Every row comes from one small tree of marks. The marks that hang from a mark follow it in brackets, in the order of their numbers. Every link used is in the known rows. Which tree was each row made from?
Known rows:
z_626(z_248(z_599 z_950) z_916(z_601)): [-2.05  0.58 -3.39  1.26 -0.52  0.29 -0.46  0.02  3.67  2.06 -0.31 -2.78
  0.89 -0.01  1.33 -0.13 -0.48 -1.10 -2.81]
z_950(z_251(z_599(z_916) z_601)): [-0.35  2.10  5.34  3.85  1.30  2.21 -1.04  1.26  0.64 -2.85  4.05 -0.04
  1.01 -1.62  1.65  0.29 -0.76  3.61 -0.05]
z_950(z_251(z_601)): [-1.58  2.57  4.54  1.83  0.50  2.25 -1.64  0.03  1.85 -2.82  1.18 -0.79
  1.55 -1.29  1.22  1.68 -0.57  1.34 -0.03]
z_916(z_601): [-3.56  2.25  0.76  1.97  0.11  0.61 -1.02 -0.17  0.38 -0.03  1.37 -1.09
  2.34 -0.54  1.30  0.04 -0.14 -1.47 -2.62]
z_248(z_950(z_251(z_599 z_601))): [-0.35  1.98  4.44  2.74  0.45  3.91 -0.59  0.80  3.14 -1.46  2.54 -0.06
 -0.58 -0.50  0.95  1.84 -0.76  2.28  0.46]
z_601(z_916): [-2.57  3.10  1.42  3.12 -0.27  1.97 -0.09  0.05 -0.42 -0.49 -0.30 -0.72
  1.04 -3.17  1.85  0.22  0.08 -0.75 -0.70]
z_251(z_599(z_916)): [-0.98  2.80  1.96  4.17  0.82  1.79  0.17  0.27 -0.66 -0.29  2.70 -0.14
  0.56 -1.52  1.56 -0.63 -0.84  1.79 -1.69]
z_916(z_599(z_251)): [-1.94  1.38 -0.13  5.30  0.45  1.75 -0.08 -0.71  0.87 -3.35  2.06  0.67
  1.34 -2.96 -0.19  1.21 -1.10  0.09 -2.37]
z_251(z_601(z_916)): [-2.84  2.15  3.48  2.66  0.06  2.22 -0.87  0.65 -0.46 -1.45  1.99 -1.09
  1.28 -3.84  2.41  0.35  0.53  0.36  0.06]
z_626(z_248(z_599(z_251) z_950) z_916): [-0.19  0.41 -2.68  2.83 -0.28  0.90  0.31 -1.25  3.27  0.14 -0.06 -2.38
 -0.98 -1.74  0.82  0.74 -0.70  0.80 -1.86]
z_950(z_251(z_599)): [-0.60  3.26  3.00  3.37  0.54  2.83 -0.01 -0.06  1.35 -1.76  0.41  0.73
  0.90 -0.67  0.31  0.89 -0.60  1.11  0.26]
z_626(z_248 z_916(z_599 z_601)): [-2.99  0.73 -3.85  2.60  0.01  0.57 -1.74  0.81  2.09 -0.64  0.81 -0.65
  3.59 -0.99  1.10 -0.47 -1.05 -1.98 -2.01]
z_248(z_599(z_916(z_601)) z_626 z_950): [-1.59  1.08 -1.50  2.72 -0.68 -1.08 -0.45 -0.43  1.72  0.23  1.43 -2.54
 -0.92 -0.76  1.14  0.45  0.24  0.38 -4.31]
z_626(z_248(z_599) z_916): [-1.17  1.90 -2.60  1.67 -0.22  0.56 -0.09 -0.98  2.27  0.86 -1.69 -2.01
  1.18 -1.42  1.31 -0.27 -0.35 -0.15 -1.17]
z_599(z_251): [-1.72  2.07  1.20  3.53  0.23  1.11 -0.26 -1.51 -0.02 -2.02  1.44 -0.76
  0.55 -2.34  0.90  0.91 -0.38  0.50 -1.86]
z_248(z_599(z_251) z_626): [-0.60  1.19 -0.87  3.42 -0.56 -0.55  0.48 -2.66  0.23 -3.01  0.09 -0.90
 -0.95 -3.05  0.17  1.41  1.06  1.01 -1.63]
z_601(z_916(z_599(z_251))): [-2.18  1.20  0.21  6.25  0.29  2.18  0.18  0.31 -0.16 -3.52  1.87  0.90
  1.48 -4.76  0.52  0.77 -0.24 -0.04 -1.41]
z_626(z_916(z_601)): [-2.93  2.05 -0.74  1.97 -0.25 -0.27 -1.41  0.00  1.38  0.63  2.26 -1.95
  2.71 -0.28  1.69 -0.95 -0.50 -0.60 -1.74]
z_248(z_950(z_251)): [-0.90  3.31  1.91  2.27 -0.24  2.85 -0.77 -0.41  3.78 -0.37 -0.65 -1.41
 -0.15  0.16  0.52  2.16 -1.55  0.00 -1.28]
z_950(z_251(z_599 z_601(z_916))): [-1.13  2.05  5.51  3.84  0.71  3.46 -0.52  1.49  0.33 -3.11  2.17  0.64
  1.17 -3.20  1.73  0.66  0.73  2.18  2.06]
z_251(z_601(z_916(z_599))): [-3.14  1.40  1.83  4.47  0.21  2.87 -0.73  1.42  0.39 -2.74  2.60  0.47
  2.05 -4.33  1.44  0.68 -0.23  0.08 -0.49]

Write each row's tree:
[-0.39  1.05  0.65  4.81  0.45  0.68  0.82 -0.71  1.71 -0.68  2.53 -1.95
 -1.48 -2.36  0.64  0.88 -0.95  2.27 -4.11]
z_248(z_599(z_251 z_916) z_950)
[ 0.23  2.13 -2.92  3.26 -1.21  1.31 -1.55 -0.46  5.24 -1.96  0.21 -1.10
 -0.37 -0.66 -0.20  2.01 -1.35  0.45 -0.19]
z_248(z_626(z_916(z_599)) z_950(z_251))
[-2.42  0.81 -2.82  1.48 -0.03 -0.45 -0.65 -0.27  1.95  0.81 -0.41 -2.11
  2.53 -0.71  1.49 -0.94  0.30 -1.04 -2.14]
z_626(z_248(z_599) z_916(z_601))
[ 0.32  2.52 -0.20  2.05 -1.03  1.13 -0.03 -1.56  4.08 -1.12 -2.18 -1.65
 -1.68 -0.61 -0.05  2.63  0.15  0.60 -1.31]
z_248(z_599 z_626 z_950(z_251))
[-1.72  1.68 -3.66  2.78 -0.17  1.61 -1.05  0.00  2.45 -0.63 -0.37 -0.57
  2.30 -1.59  0.99  0.21 -1.64 -1.04 -1.15]
z_626(z_248 z_916(z_599))
[-2.76  1.20 -2.25  0.92 -0.15 -0.27 -1.77 -0.02  1.13  0.82  0.18 -2.05
  2.78 -0.32  2.02 -0.72 -0.51 -1.64 -1.47]
z_626(z_248 z_916(z_601))
[-1.76  1.31 -2.95  1.88 -1.11 -1.85 -0.75 -1.31  1.58 -0.23  0.77 -2.17
  1.20 -1.09  0.88 -0.58  1.13 -0.01 -1.60]
z_248(z_599 z_626(z_916(z_601)))
[-2.69  0.41 -4.36  2.55 -0.36  1.36 -1.56  1.00  3.90  0.78  1.08 -1.28
  1.98 -0.20  1.09  0.23 -1.59 -1.96 -2.61]
z_626(z_248(z_950) z_916(z_599 z_601))
[-2.32  0.92  3.71  4.01  0.43  1.72 -0.58  0.08 -1.23 -3.64  3.18 -0.70
  0.78 -4.86  2.18  0.73  0.81  1.42  0.02]
z_599(z_251(z_601(z_916)))
[ 0.43  1.75  2.73  2.21 -0.43  2.53 -1.10 -0.23  2.70 -2.71  1.83 -0.32
 -1.85 -0.93  0.96  2.33  0.15  2.15  1.31]
z_248(z_626 z_950(z_251(z_599 z_601)))
[-1.40  1.54 -4.22  2.65 -0.47  2.38 -1.00  0.32  4.17  0.63 -0.18 -1.22
  0.71 -0.87  0.98  0.84 -2.25 -1.14 -1.61]
z_626(z_248(z_950) z_916(z_599))
[ 1.27  2.52 -0.91  2.54 -1.02  1.55 -0.90 -0.72  3.64 -0.56  0.79 -1.13
 -1.60 -0.13  0.62  1.09 -0.53  1.94  1.37]
z_248(z_626(z_916) z_950(z_251(z_599)))
[-0.87  1.59  2.51  4.03  0.75  1.89 -0.86  1.64  2.12 -0.23  3.25 -0.49
  0.60  0.36  1.06  0.34 -1.17  1.58 -2.49]
z_248(z_950(z_251(z_599(z_916(z_601)))))
[-1.19  1.90 -0.46  2.55  0.55  0.57  0.09 -0.42  0.54 -0.13 -1.26 -1.63
  0.81 -1.87  1.55  0.08 -0.64  0.40 -3.12]
z_626(z_248(z_599(z_916)))
[-2.16  1.69  3.39  4.50  0.42  3.23 -1.20  1.81  2.01 -4.35  1.73  0.55
  2.54 -3.75  0.89  1.36 -0.49  0.73  0.32]
z_950(z_251(z_601(z_916(z_599))))
[-0.83  2.21  4.94  2.89  0.84  3.06 -0.79  0.50  1.44 -2.78  2.41  0.56
  1.13 -1.35  0.88  1.09 -0.16  2.30  1.14]
z_950(z_251(z_599 z_601))
[-1.33  1.84 -1.52  1.44 -0.28  2.08  0.43 -0.91  3.08  1.30 -2.49 -1.86
 -0.83 -0.72  0.90  1.52 -0.72 -1.18 -2.63]
z_626(z_248(z_599 z_950))
[-1.31  1.86  3.77  3.60  0.94  1.84 -0.50  0.94 -0.86 -1.35  5.04 -0.28
  0.56 -2.20  2.15 -0.48 -0.57  2.89 -0.95]
z_251(z_599(z_916) z_601)
[-3.23  0.21 -0.38  5.06  0.65  0.75 -0.60  0.11  0.63 -3.41  3.44  0.73
  2.75 -2.28  0.06  0.48 -0.57 -0.65 -3.39]
z_916(z_599(z_251) z_601)
[-2.27  1.66  1.56  3.87  0.98  0.71 -0.44  1.10 -1.06 -0.21  4.14 -0.16
  1.63 -0.98  1.74 -1.19 -0.51  0.92 -2.61]
z_251(z_599(z_916(z_601)))
[-2.33  1.06 -2.90  0.92 -0.57  0.69 -1.71  0.27  2.85  2.08  0.34 -2.79
  1.07  0.47  1.98 -0.07 -1.19 -1.70 -2.00]
z_626(z_248(z_950) z_916(z_601))
[ 0.12  1.91  0.29  2.56  0.42  1.62 -0.17  0.20  3.80 -0.13 -1.86 -2.01
 -0.48 -0.52  0.89  1.54 -1.51  0.98 -2.80]
z_626(z_248(z_599(z_916) z_950(z_251)))
[ 0.85  2.41 -1.85  1.94 -1.34  0.45 -0.58 -1.46  5.11 -0.32 -1.16 -2.59
 -1.36 -0.40  0.06  1.59 -0.13  1.47 -0.36]
z_248(z_599 z_626(z_916) z_950(z_251))
[-0.50  2.70 -2.83  1.27 -1.67  0.28 -1.28 -1.64  2.86  1.01  0.35 -2.86
 -1.62 -0.72  1.47  0.89 -0.55  0.23 -0.50]
z_248(z_626(z_916) z_950)
[-1.38 -0.01 -0.73  4.19  0.10 -2.47 -0.34 -1.16 -0.65 -2.88  2.60 -1.69
  0.24 -2.73  0.86 -0.01  1.09  1.48 -3.69]
z_248(z_599(z_251 z_916(z_601)) z_626)
[-2.24  0.38  1.71  4.84  0.70  1.94 -0.75 -0.03  0.87 -4.53  4.19  0.61
  1.52 -3.70  0.51  1.48 -0.63  1.32 -1.62]
z_916(z_599(z_251(z_601)))
[-2.46  0.90  1.30  4.26  0.95 -0.73 -1.07  0.08 -1.01 -2.01  4.08 -1.41
  1.76 -2.08  1.60 -0.44 -0.48  0.99 -3.73]
z_599(z_251 z_916(z_601))
[-0.98  2.38  0.30  3.48  0.12  1.32  0.60 -0.15  2.40  1.23  1.05 -2.16
 -1.01 -1.21  0.90  0.72 -1.29  1.35 -3.99]
z_248(z_599(z_916) z_950)
[-0.23  0.09 -0.48  2.94 -0.63 -1.19 -0.71 -1.88  1.12 -3.43  2.86 -2.15
 -0.45 -3.64  1.02  0.54  1.22  3.05  0.21]
z_248(z_599(z_251(z_601)) z_626(z_916))
